What can hang from each mark
C: A H R Y
H: A Y
R: H
Y: A L R
L: A C H R
A: R

Known rows, with every way that one mark hangs from another
H(A(R) Y): [-0.13 -0.21 -0.27 -0.47  0.02 -0.12 -0.08 -0.01 -0.11  0.21 -0.10 -0.09
 -0.10  0.03  0.17 -0.15  0.08 -0.21 -0.09 -0.07 -0.12 -0.19  0.29  0.09]
A(R(H(Y(L)))): [-0.07  0.02  0.48 -0.33 -0.02 -0.13  0.11  0.02 -0.01  0.25 -0.15 -0.13
 -0.19  0.07  0.17  0.02  0.21 -0.22  0.08 -0.08 -0.07 -0.22 -0.15  0.01]
A(R(H(Y))): [-0.05  0.01  0.19 -0.37  0.00 -0.07  0.05  0.09 -0.06  0.24 -0.03 -0.15
 -0.15  0.06  0.00 -0.03  0.20 -0.24 -0.04 -0.05 -0.11 -0.17 -0.21  0.07]
L(A C R(H(Y))): [ 0.26  0.11  0.20  0.21  0.00 -0.34  0.08  0.08  0.15  0.00  0.14  0.11
  0.16 -0.05 -0.32  0.03  0.10  0.00 -0.11 -0.09  0.04 -0.17 -0.77  0.00]
H(A Y): [-0.09 -0.14 -0.37 -0.19  0.00  0.02 -0.08 -0.10 -0.18  0.05 -0.05 -0.09
 -0.06  0.06  0.25 -0.08  0.07  0.07 -0.12 -0.10 -0.08 -0.14  0.25  0.07]
C(R(H(A Y(L)))): [-0.11 -0.12  0.41 -0.11  0.05 -0.12  0.16 -0.05 -0.14  0.27 -0.32 -0.08
 -0.13 -0.02  0.30  0.12  0.04  0.04 -0.05 -0.06 -0.14  0.24  0.27 -0.10]
C(A(R) H(Y)): [-0.26 -0.01 -0.25 -0.34  0.14 -0.11 -0.04  0.22 -0.17  0.00  0.43 -0.20
 -0.15 -0.08  0.28 -0.05  0.08 -0.16 -0.10  0.09 -0.18  0.37 -0.08  0.02]
H(A(R) Y(L(C))): [-0.11 -0.16  0.07 -0.41  0.04 -0.26  0.02 -0.06 -0.06  0.20 -0.18  0.09
 -0.03 -0.02 -0.02 -0.10  0.02 -0.17  0.00 -0.08 -0.04 -0.30  0.22 -0.01]
A(R(H)): [-0.08  0.03  0.16 -0.24 -0.09 -0.01 -0.08  0.09  0.05  0.15  0.01 -0.10
 -0.06  0.07  0.01 -0.05  0.18 -0.20 -0.02  0.01 -0.02 -0.13  0.26  0.16]
L(A): [-0.01  0.08 -0.33  0.08 -0.11  0.03 -0.17 -0.02  0.09 -0.23  0.03 -0.05
  0.07  0.06 -0.23 -0.11  0.14  0.16 -0.04 -0.01  0.10 -0.07 -0.03  0.23]
L(H(A(R) Y)): [-0.09 -0.18 -0.27 -0.46  0.04 -0.09 -0.06  0.14  0.00  0.18 -0.14 -0.01
 -0.04 -0.02 -0.19 -0.14  0.02 -0.18 -0.11 -0.12 -0.07 -0.23  0.13  0.11]
L(R): [ 0.11  0.11 -0.41  0.19 -0.12  0.02 -0.21 -0.04  0.06 -0.25  0.06  0.05
  0.10  0.06  0.55 -0.10  0.09  0.07 -0.05 -0.03  0.06 -0.07  0.14  0.01]
R(H(Y(A L(C)))): [ 0.03 -0.05  0.20  0.08 -0.01  0.07  0.21 -0.17 -0.02  0.11 -0.07  0.06
 -0.08  0.04 -0.25  0.10 -0.16  0.07  0.31 -0.07  0.07 -0.26 -0.37 -0.07]
C(A(R) H Y(L)): [-0.37  0.03  0.02 -0.09  0.13 -0.21 -0.05  0.16 -0.03 -0.13  0.28 -0.12
  0.01 -0.12  0.30  0.05 -0.02 -0.10 -0.04  0.20 -0.12  0.41  0.11 -0.10]
R(H(A Y)): [-0.08 -0.16  0.09 -0.13  0.00 -0.06  0.04 -0.03 -0.14  0.25  0.01 -0.13
 -0.09  0.05  0.17  0.03  0.10  0.01 -0.14 -0.13 -0.12 -0.13  0.21  0.07]
Y(A R(H)): [ 0.29 -0.05  0.13  0.33 -0.13  0.53  0.06 -0.20  0.08  0.08 -0.14 -0.01
 -0.07  0.16 -0.01  0.05 -0.16  0.00  0.20  0.00  0.12 -0.15  0.19  0.04]
A(R): [-0.10  0.03 -0.30 -0.28 -0.09  0.05 -0.20  0.02  0.01 -0.05 -0.05 -0.05
 -0.04  0.08  0.09 -0.18  0.14 -0.13  0.00  0.02  0.02 -0.12  0.30  0.15]
L(C H(A(R) Y)): [-0.05 -0.15 -0.21 -0.43  0.08 -0.17 -0.03  0.16  0.01  0.17 -0.10  0.15
  0.09 -0.08 -0.56 -0.13 -0.04 -0.17 -0.15 -0.09 -0.02 -0.29 -0.01  0.07]
A(R(H(Y(L(C))))): [-0.03  0.06  0.53 -0.30  0.01 -0.21  0.14  0.04 -0.01  0.23 -0.11  0.02
 -0.08  0.00 -0.20  0.02  0.15 -0.21  0.06 -0.06 -0.02 -0.28 -0.28 -0.02]
R(H(A Y(L))): [-0.10 -0.14  0.37 -0.10 -0.02 -0.12  0.11 -0.09 -0.08  0.27 -0.11 -0.10
 -0.13  0.06  0.34  0.08  0.11  0.03 -0.02 -0.15 -0.09 -0.19  0.26  0.01]
L(C H(A Y) R): [ 0.18 -0.06 -0.33  0.04  0.04 -0.21 -0.05  0.10  0.06 -0.03  0.01  0.25
  0.22 -0.09 -0.11 -0.06 -0.10  0.04 -0.20 -0.14  0.03 -0.25 -0.16 -0.07]
R(H(Y)): [-0.02  0.08  0.08 -0.09 -0.02  0.07  0.06 -0.01 -0.13  0.08  0.02 -0.15
 -0.11  0.07  0.07  0.03  0.20  0.04 -0.06 -0.08 -0.05 -0.11 -0.26  0.05]
C(H R Y): [-0.23  0.15 -0.33  0.11  0.14 -0.01 -0.06  0.12 -0.17 -0.27  0.27 -0.05
  0.10 -0.13  0.04  0.08 -0.08  0.17 -0.10  0.22 -0.10  0.52 -0.06 -0.17]

Rows
[-0.08 -0.01 -0.49  0.02  0.17  0.13  0.10  0.02 -0.19 -0.11  0.32  0.08
 -0.02 -0.12 -0.29  0.05 -0.33  0.13  0.21  0.11 -0.05  0.33 -0.36 -0.17] : L(C(H(Y(A)) R))
[ 0.06  0.01 -0.27  0.40 -0.03 -0.06 -0.04 -0.04  0.14 -0.23  0.49  0.26
  0.13 -0.05  0.33  0.06 -0.32  0.11  0.34  0.05  0.13 -0.11  0.05 -0.15] : Y(A L(C(H) R))
[ 0.18 -0.10  0.64  0.22 -0.13  0.19  0.04 -0.17  0.06  0.23 -0.26  0.00
 -0.04  0.13  0.37  0.09  0.05 -0.01 -0.05 -0.08  0.05 -0.18  0.76  0.03] : Y(L R(H(A)))
[ 0.29  0.11  0.71  0.35 -0.16  0.16  0.07 -0.11  0.22  0.04 -0.23 -0.02
 -0.01  0.12 -0.12  0.09  0.14  0.04  0.03 -0.04  0.16 -0.15  0.02  0.11] : Y(L(A) R(H))
[ 0.00 -0.06  0.22  0.29  0.05  0.07  0.01 -0.10 -0.03 -0.04  0.14  0.03
  0.08 -0.02  0.38  0.13 -0.14  0.07 -0.07  0.08 -0.02 -0.02  0.49 -0.16] : C(H(A) Y(L R))
[ 0.21  0.08  0.15  0.17 -0.04 -0.25  0.05  0.07  0.13  0.02  0.10 -0.04
  0.05  0.00  0.06  0.03  0.16 -0.01 -0.09 -0.11 -0.02 -0.11 -0.63  0.03] : L(A R(H(Y)))
[-0.08  0.03  0.06 -0.16 -0.11 -0.16 -0.11  0.00  0.21 -0.06 -0.15 -0.02
 -0.01  0.05 -0.13 -0.13  0.15 -0.09  0.12 -0.01  0.09 -0.17  0.07  0.20] : Y(L(A(R)))
[ 0.24  0.11 -0.31  0.14 -0.02 -0.16 -0.06  0.15  0.20 -0.21  0.01  0.09
  0.14 -0.05 -0.23 -0.07  0.06  0.08 -0.09 -0.12  0.09 -0.15 -0.76  0.05] : L(A H(Y) R)
[ 0.24 -0.05  0.15  0.39 -0.03  0.42  0.12 -0.21  0.07  0.03 -0.21 -0.02
  0.04  0.10 -0.19  0.12 -0.25  0.01  0.14  0.07  0.07 -0.11 -0.14 -0.08] : C(Y(A R(H)))
[-0.11 -0.11  0.09 -0.02 -0.02  0.00 -0.03  0.02 -0.08  0.18 -0.15 -0.04
  0.00  0.00  0.13  0.04  0.02  0.06 -0.15  0.02 -0.10  0.34  0.68  0.04] : C(R(H(A)))
[ 0.11  0.08 -0.11  0.28  0.03  0.33 -0.05 -0.13 -0.07 -0.23 -0.26 -0.09
  0.09  0.01  0.10 -0.01  0.00  0.08 -0.22  0.14  0.02  0.37  0.01 -0.09] : C(A Y(R))
[-0.34  0.10 -0.05  0.18  0.17 -0.08  0.01  0.10 -0.16 -0.28  0.13 -0.10
  0.05 -0.19  0.32  0.14 -0.10  0.19 -0.09  0.26 -0.13  0.90  0.07 -0.25] : C(A H R Y(L))
[ 0.29 -0.06 -0.31  0.13 -0.03  0.55  0.07 -0.28 -0.06 -0.03 -0.25 -0.03
 -0.14  0.14  0.05 -0.04 -0.18  0.02  0.21 -0.04  0.08 -0.19 -0.23 -0.03] : H(Y(A R))
[-0.05 -0.14 -0.06 -0.14 -0.08  0.13 -0.01 -0.02  0.12  0.19  0.00 -0.06
 -0.10  0.09 -0.10 -0.04 -0.12 -0.19  0.27  0.02  0.01 -0.17  0.22  0.14] : Y(A(R(H)))
[-0.05  0.02  0.52 -0.11 -0.11 -0.23  0.00  0.08  0.25  0.14 -0.08 -0.07
 -0.05  0.05 -0.21 -0.01  0.20 -0.15  0.09 -0.03  0.05 -0.17  0.04  0.20] : Y(L(A(R(H))))
[-0.13  0.17 -0.21  0.22  0.17 -0.23 -0.01  0.17 -0.02 -0.31  0.34  0.10
  0.28 -0.23 -0.74  0.07 -0.15  0.21 -0.13  0.23 -0.02  0.47 -0.47 -0.11] : L(A C(H R Y))
[ 0.15 -0.02 -0.34  0.33 -0.13  0.13 -0.06 -0.06  0.28 -0.22 -0.12  0.21
  0.09  0.04  0.25 -0.01 -0.26  0.11  0.33 -0.07  0.20 -0.21  0.00 -0.05] : Y(A L(H R))
[-0.16  0.13 -0.32 -0.09  0.13  0.05  0.00  0.12 -0.26 -0.13  0.30 -0.10
 -0.10 -0.08  0.20  0.04  0.02  0.12 -0.05  0.09 -0.13  0.43 -0.19 -0.12] : C(H(Y) R)
[ 0.21 -0.11 -0.08  0.00 -0.01  0.28 -0.01 -0.20 -0.13  0.10 -0.24 -0.03
 -0.07  0.10  0.26 -0.06  0.03 -0.01 -0.15 -0.10 -0.02 -0.17  0.28  0.00] : H(A Y(R))
[ 0.21  0.18  0.32  0.38 -0.04  0.07 -0.01  0.00  0.15 -0.19  0.30  0.17
  0.12 -0.02 -0.33  0.07 -0.02  0.12  0.04  0.06  0.19 -0.08 -0.05  0.01] : Y(L(A C(H)) R)
[ 0.04 -0.09 -0.44 -0.29  0.06  0.10  0.04  0.07  0.07  0.03 -0.09  0.16
  0.01 -0.04 -0.78 -0.11 -0.25 -0.14  0.22 -0.04  0.08 -0.31 -0.51  0.03] : L(C H(Y(A(R))))
[ 0.07  0.13  0.24  0.33  0.02  0.19 -0.01  0.00 -0.04 -0.20  0.26  0.09
  0.05 -0.04  0.17  0.08 -0.04  0.11 -0.06  0.12  0.09  0.34  0.29 -0.10] : Y(L(C(A H)) R)
[-0.10  0.17  0.06  0.18  0.04 -0.18 -0.02  0.12  0.05 -0.24  0.28  0.15
  0.13 -0.15 -0.38  0.07 -0.05  0.21  0.05  0.12  0.07  0.38 -0.08 -0.03] : Y(L(A C(H R)))
[-0.14  0.11 -0.04  0.09  0.03  0.03 -0.04 -0.04 -0.11 -0.23 -0.29  0.08
  0.07 -0.10  0.02 -0.01  0.00  0.20 -0.07  0.13  0.04  0.69  0.24 -0.10] : Y(L(C(A R)))
